Each row was made from one walk, in order. Every step used is in the known rows, and no mark comes twice. Write each row's walk.
(in the rows, 128 means zero)
Known rows:
votam, tutid, gotipe: [127 135 117 143 128 127 126 145 126 122 158 136 114 103 154 143 161 104
 130 149 138  89 129 137 135 110 154 102 134 149 127 101 149 121 118 129
 160 143 137 139 119 146 124 115]
votam, tutid, kizu: [151 129 133 134 116 140 126 167 130 124 132 149 114  94 145 156 159 123
 116 158 114  73 126 141 123 115 148 115 132 149 146  95 130 143 120 121
 118 134 125 146 128 141 120 124]
kizu, tutid, bopu, dopom: [124 116 149 143 125 139 139 127 183 160 126 124 131 142 138 147 177 105
 102 199 120 110 168 132 131 105 133 159 145 123  94  98 164 100 145 119
 116 137 129  90 151 133 140 132]
diba, zale, dopom, votam: [149 140 139 128 138 126 191 130 176 150 157 132 114 145 124 142 117 146
 115 111 172 131 111 167 119 153  96 112  95 116 156  93 137 177 139 163
 129 111 137 134 151 152 162 125]
kizu, tutid: [111 135 134 116 129 143 123 129 170 122 131 139 133 134 146 132 145 115
 109 149 116 100 141 143 131 113 141 139 135 119 126 140 141 122 128 130
 129 131 127 115 139 127 133 134]
diba, zale: [144 138 138 122 126 122 146 129 144 139 147 122 134 137 126 142 123 144
 123 113 141 117 121 176 127 123 113 113 120 134 134 124 127 141 132 135
 136 119 135 131 133 147 145 124]
dudu, dopom, votam, tutid: [156 127 136 118 133 124 124 146 116 137 142 129 119 121 124 140 126 103
 125 139 150  64 117 129 155 147 118 120 122 128 162  59 128 169 146 149
 145 145 144 118 135 152 148  93]
kizu, tutid, bopu, teputi: [117 125 138 149 101 129 125 120 191 120 121 123 136 143 133 136 171 105
 112 188 100 102 154 132 141 113 136 187 132 127  89 128 163 108 129 131
 123 132 133 123 150 124 148 122]
kizu, tutid, zale, dopom, votam: [141 146 135 120 148 160 158 120 245 142 146 141 120 129 152 131 159 112
  89 157 132  92 146 162 114 133 125 138  97 110 129 129 156 153 139 162
 133 142 139 122 147 147 155 133]
kizu, tutid, gotipe, diba, zale, teputi: [ 99 168 164 125 128 119 166 136 249 128 172 127 149 139 155 143 181 139
 141 122 140 127 143 155 115  88 125 112 129  97 140 148 185 125 105 150
 144 114 147 109 158 185 131 114]
diba, zale, teputi: [134 128 150 112 121 111 162 135 151 128 141 132 144 139 116 159 139 142
 135 107 154 146 114 158 128 124 102 120 120 115 136 138 138 129 124 143
 122 101 131 114 143 160 148 116]
gotipe, diba: [ 99 141 134 122 130 112 130 123 175 120 148 113 139 130 139 115 132 139
 143 121 117 138 143 118 113 115 122 132 127 113 151 132 149 137 127 129
 138 112 135 121 136 141 103 124]
gotipe, diba, zale, dopom, bopu: [126 131 134 139 136 122 195 145 198 129 201  98 128 166 136 107 126 159
 144 120 161 157 158 163  93 120 106 123 126 112 147 106 165 168 139 167
 112  90 137 130 180 167 155 116]
votam, tutid, bopu, dopom, gotipe: [128 109 137 153 139 131 139 172 146 154 163 120 113 129 141 173 147 108
 104 194 156  96 143 100 124 103 135 125 126 146 100  66 173 115 137 130
 133 140 139 117 120 150 145 115]
votam, tutid: [129 118 119 123 117 121 110 138 114 116 146 138 126 113 141 148 135 109
 123 146 122  91 120 124 140 120 140 121 128 143 145 108 136 132 134 132
 145 127 130 131 125 136 130 113]
kizu, tutid, dudu, dopom: [138 132 152 114 122 144 116 157 188 130 138 131 138 146 126 111 177  92
 117 169 132  64 174 158 149 117 118 151 151 110 150 126 135 147 140 145
 135 156 137  98 128 135 146 148]
votam, tutid, bopu: [144 119 135 132 102 117 110 143 142 134 149 135 112 114 138 156 163 100
 127 160 119 101 132 118 148 114 158 135 129 141 129 102 147 133 140 121
 152 137 130 118 132 141 123 106]
bopu, tutid: [108 133 134 118 138 124 136 155 152 120 148 125 115 133 124 111 125 112
 128 161 135 121 137 144 112 123 112 145 133 118 129 131 134 136 138 134
 137 114 133 134 119 115 126 128]
gotipe, diba, zale: [121 149 144 108 119 107 142 122 196 126 162 105 147 138 139 126 134 155
 137 104 130 126 138 157 109 108 109 112 116 117 155 131 154 152 132 139
 145 102 139 127 137 165 122 114]
zale, dopom, bopu, tutid, gotipe: [109 136 120 169 162 148 204 179 170 126 195 109  85 154 134  78 143 111
 142 184 175 143 166 145  97 127 124 143 144 115 104  98 161 146 126 162
 117 122 135 149 154 128 147 133]
dopom, kizu, tutid, gotipe: [123 160 123 151 145 143 135 139 195 105 137 133  99 118 144 120 154  99
 111 158 143  85 164 138 124  94 163 127 148 115  95 130 141 139 104 132
 142 167 133 125 154 152 150 136]
zale, dopom: [118 119 121 135 127 123 171 134 140 135 144 125 126 148 135 127 137 123
 134 134 133 148 131 143 117 145 120 139 123 118 141 113 133 130 124 143
 111 113 122 130 144 117 141 135]
dopom, dudu: [122 111 121 149 134 139 128 121 126 135 117 133 125 108 119 118 119 127
 141 130 150 106 140 114 125 119 115 117 113 137 127 127 140 161 138 126
 124 143 138 106 134 144 137 147]
gotipe, diba, zale, dopom, votam, tutid: [125 144 137 115 127 108 174 137 204 132 201 127 125 133 149 139 126 142
 127 110 159 102 113 161 111 130  97 103  96 123 193  80 166 192 149 168
 158  90 147 127 158 174 140  98]
tutid, bopu, dopom, dudu: [135  94 137 173 138 136 142 123 132 165 116 121 125 123 109 135 150 115
 131 183 158 120 159 101 123 110 113 132 122 148 100  94 166 147 157 110
 116 144 136  78 146 145 138 142]
bopu, dopom: [133 111 132 141 133 129 148 123 115 139 128 117 143 141 125 138 130 129
 116 167 134 134 133 127 113 126 106 126 137 140 109  94 143 110 137 123
 110 110 129 111 127 131 130 131]
zale, diba: [108 150 138 134 134 106 143 114 114 121 143 126 115 133 118 146 132 133
 136 132 139 132 114 120 119 128 123 136 120 106 121 119 133 128 131 131
 130 134 134 125 133 118 111 144]
votam, tutid, bopu, dopom, zale, diba: [129 117 147 162 150  97 134 138 104 141 179 109 121 125 118 179 166 121
 138 208 150  91 148 144 122 100 140 145 134 136 109  59 175 123 165 130
 122 137 147 108 150 147 128 135]
dopom, gotipe: [115 141 129 136 157 144 142 166 141 137 148 126 115 137 134 129 113 136
 117 119 149 122 128 118 115 123 128 114 114 122 113 125 138 135 114 145
 123 144 135 142 112 129 145 134]
diba, zale, dopom, kizu, tutid: [143 143 133 130 129 130 182 142 201 121 166 128 118 158 140 133 130 114
 110 144 158 102 155 193 107 114 122 137 127 102 126 120 135 160 124 159
 119 123 121 115 178 151 184 138]
zale, dopom, kizu, tutid, bopu, teputi: [124 119 125 169 106 119 172 132 211 110 137 116 113 160 131 120 162  91
 117 196 128 112 172 142 122 120 133 207 139 106  87 110 155 133 118 145
 101 132 120 119 182 130 178 129]
dudu, dopom, votam, tutid, gotipe, diba, zale: [142 166 152 126 140 110 153 152 185 141 199 111 125 128 146 126 161 129
 142 123 167  66 137 173 134 123 115  90 113 122 176  58 164 179 135 157
 178 136 162 131 139 202 142  85]

Write each row's walk:
[121 144 132 133 152 133 198 170 176 158 187 116 121 159 137 139 112 152
 115 117 173 142 129 170  95 133 104 108  98 110 136 104 143 148 116 167
 111 119 137 152 128 146 173 139] : diba, zale, dopom, gotipe
[170 113 127 137 110 115 118 169 140  94 148 130 106 121 116 125 151  75
 126 170 164  40 159 135 153 112 129 139 154 129 150  94 130 172 145 143
 153 160 140 110 136 153 159 130] : votam, tutid, dudu, dopom, kizu
[154 116 151 157 137 136 152 121 161 157 121 122 109 127 115 154 146 123
 102 166 160 124 137  96 133 128 116 134 120 133 111  75 158 147 157 125
 132 137 142  96 142 147 135 119] : tutid, bopu, dopom, votam
[139 142 133 104 130 157 117 119 222 127 130 129 141 128 149 133 163 109
  96 161  99  84 157 164 123 101 148 146 122 130 111 156 147 111 130 134
 144 152 137 122 127 147 136 135] : kizu, tutid, zale
[114 122 126 155 119 118 201 133 191 108 194  89 143 178 134  91 121 156
 140 140 148 153 155 167  88 133  82 155 121 119 132 106 178 152 128 173
  97  76 139 149 188 158 170 113] : gotipe, diba, zale, dopom, bopu, teputi
[107 151 127 148 146 121 174 141 199 134 186 136 104 115 167 125 159 121
 140 131 153 110 130 114 112 127 131 102 108 119 162  77 175 165 126 159
 169 123 149 140 152 166 122 105] : zale, dopom, votam, tutid, gotipe, diba
[126 171 132 133 140 132 139 106 209  99 142 125 108 122 132 144 160 102
 106 171 132  77 158 146 107  90 157 155 124 103  89 140 146 136 129 145
 136 165 137 115 158 148 144 156] : dopom, kizu, tutid, zale, diba
[115 151 129 133 126 107 186 144 200 133 214 113 127 138 169 136 166 130
 148 130 146 109 143 180  99 107 123 108 116 126 163  86 178 147 116 157
 160 105 145 143 146 170 131 112] : votam, tutid, gotipe, diba, zale, dopom
[132 136 133 120 124 122 188 138 155 146 171 118 133 157 134 140 133 139
 130 117 148 142 123 191 108 142 105 121 113 119 145 108 132 145 126 152
 120 103 129 131 146 145 154 129] : diba, zale, dopom
[114 177 143 136 139 119 152 134 252 117 172 109 120 124 150 120 162 123
 121 132 151  80 170 174 105  79 142 112 142 101 120 136 167 158 107 146
 162 142 143 125 170 187 149 126] : dopom, kizu, tutid, gotipe, diba, zale
[104 143 149 136 161 121 172 156 198 157 187  98 150 157 135 137 118 167
 114 138 162 126 144 144  81  98  84  97 112 126 127  94 176 130 128 147
 127 102 146 126 128 178 144 130] : bopu, dopom, gotipe, diba, zale
[135 119 162 117 151 123 123 179 183 125 149 125 153 143 115 134 185 104
 133 170 159  81 169 172 147 109 115 166 152  96 155 146 152 141 140 157
 106 148 137  96 151 156 164 147] : kizu, tutid, dudu, dopom, zale, teputi
[148 131 132 124 131 119 175 144 162 143 187 141 114 129 139 160 120 127
 112 124 165  93  98 170 127 144 109 100  94 137 168  72 143 181 147 165
 147 107 139 136 150 160 163 104] : diba, zale, dopom, votam, tutid
[155 136 144 126 148 130 142 141 119 151 127 117 122 136 113 122 126 121
 128 129 156 100 126 130 146 155 105 126 118 107 147  81 119 173 141 145
 128 148 141 117 132 146 145 110] : dudu, dopom, votam
[159 113 138 149 111 113 128 146 123 130 142 114 121 129 118 139 160  93
 128 177 139  68 131 125 164 150 112 167 115 137 123  49 152 163 147 143
 140 139 147 124 143 148 158  80] : dudu, dopom, votam, tutid, bopu, teputi
[149 123 136 140 122 123 161 144 172 145 160 141  93 124 139 160 157 106
 120 154 151 115 125 118 146 142 141 142 107 127 145  68 155 172 147 149
 142 136 138 122 152 141 141 102] : zale, dopom, votam, tutid, bopu
[134 170 144 131 139 118 142 134 215 124 191 128 109 103 153 150 147 140
 128 110 159  78 123 144 125 110 125  79 104 136 165  88 178 177 133 151
 189 125 162 139 138 195 122  92] : dopom, votam, tutid, gotipe, diba, zale
[110 155 138 124 129 115 184 138 251 115 186 109 127 158 147 113 136 123
 124 131 145 110 165 179  96  97 119 139 130  90 146 124 159 167 122 162
 128 106 129 117 185 164 159 132] : gotipe, diba, zale, dopom, kizu, tutid
[139 153 143 129 157 128 162 160 162 127 191  84 110 159 109 101 151 104
 142 201 168  97 173 161 100 117 113 169 135  98 104  99 146 150 156 164
 123 145 154 127 141 137 140 135] : dudu, dopom, bopu, tutid, zale, diba
[125 161 151 113 153 119 162 180 193 151 191  83 149 161 129 118 126 155
 145 109 161 110 153 165 107 118  95 112 115  93 152  94 146 163 121 159
 132 128 150 133 124 172 157 118] : dudu, dopom, gotipe, diba, zale
[133 138 118 154 142 131 165 150 154 136 170 145  94 114 154 143 151 110
 124 142 167  99 119 134 129 139 138 104 107 133 150  67 157 162 125 157
 152 135 141 140 144 146 141 112] : zale, dopom, votam, tutid, gotipe
[140 114 128 104 115 118 125 134 157 112 145 141 138 104 147 170 168 109
 121 149 128 102 118 129 127 110 140 131 117 140 131 140 155 112 124 144
 143 125 134 125 130 165 130 105] : votam, tutid, zale, teputi
[156 116 137 123 108 122 105 166 134 117 158 134 128 127 128 129 169  92
 126 167 144  57 149 143 155 125 120 133 145 135 167  95 132 155 147 144
 150 148 144 114 115 144 143 125] : votam, tutid, dudu, dopom
[154 117 137 132 126 134 111 140 166 108 151 166  99  96 126 153 140 112
 100 135 151  62 112 104 159 126 127 115 118 147 162 111 153 185 158 147
 171 144 149 119 123 150 131 127] : dopom, votam, tutid, dudu
[139 128 141 109 128 128 140 123 178 122 127 129 140 122 129 151 164 121
 125 136 132 142 135 132 120 120 125 142 117 124 117 161 137 109 122 141
 131 127 132 122 134 154 130 124] : tutid, zale, teputi
[169 131 156 132 139 138 125 148 161 140 126 131 117 129 106 122 146 104
 120 140 170  85 142 124 155 147 103 129 127 116 163 103 129 189 156 151
 147 157 152 109 122 145 145 136] : tutid, dudu, dopom, votam
[127 180 149 131 139 116 160 151 240 125 182  90 127 146 142 107 169 108
 142 140 157  72 187 194 115  91 128 123 146  90 136 101 147 163 112 151
 150 152 146 112 166 190 163 117] : dudu, dopom, kizu, tutid, gotipe, diba, zale
[122 120 127 152 140 136 150 126 160 116 128 124 126 139 129 135 128 102
  92 188 140  86 159 132 115 103 125 148 154 124  91 110 145 123 133 126
 114 128 119  98 163 149 166 141] : bopu, dopom, kizu, tutid
[161 125 129 143 144 142 147 158 102 133 150 100 123 155 111 101 123 124
 138 147 164 120 160 138 137 133 123 136 150 113 121  95 126 153 134 145
 100 136 135 128 155 144 162 113] : dudu, dopom, bopu
[157 126 147 136 137 164 131 169 177 118 153 127 124 154 121 103 164  98
 118 175 156  76 188 141 154 116 126 150 164 110 131 121 152 164 148 155
 115 157 145  98 157 147 165 144] : kizu, tutid, dudu, dopom, bopu
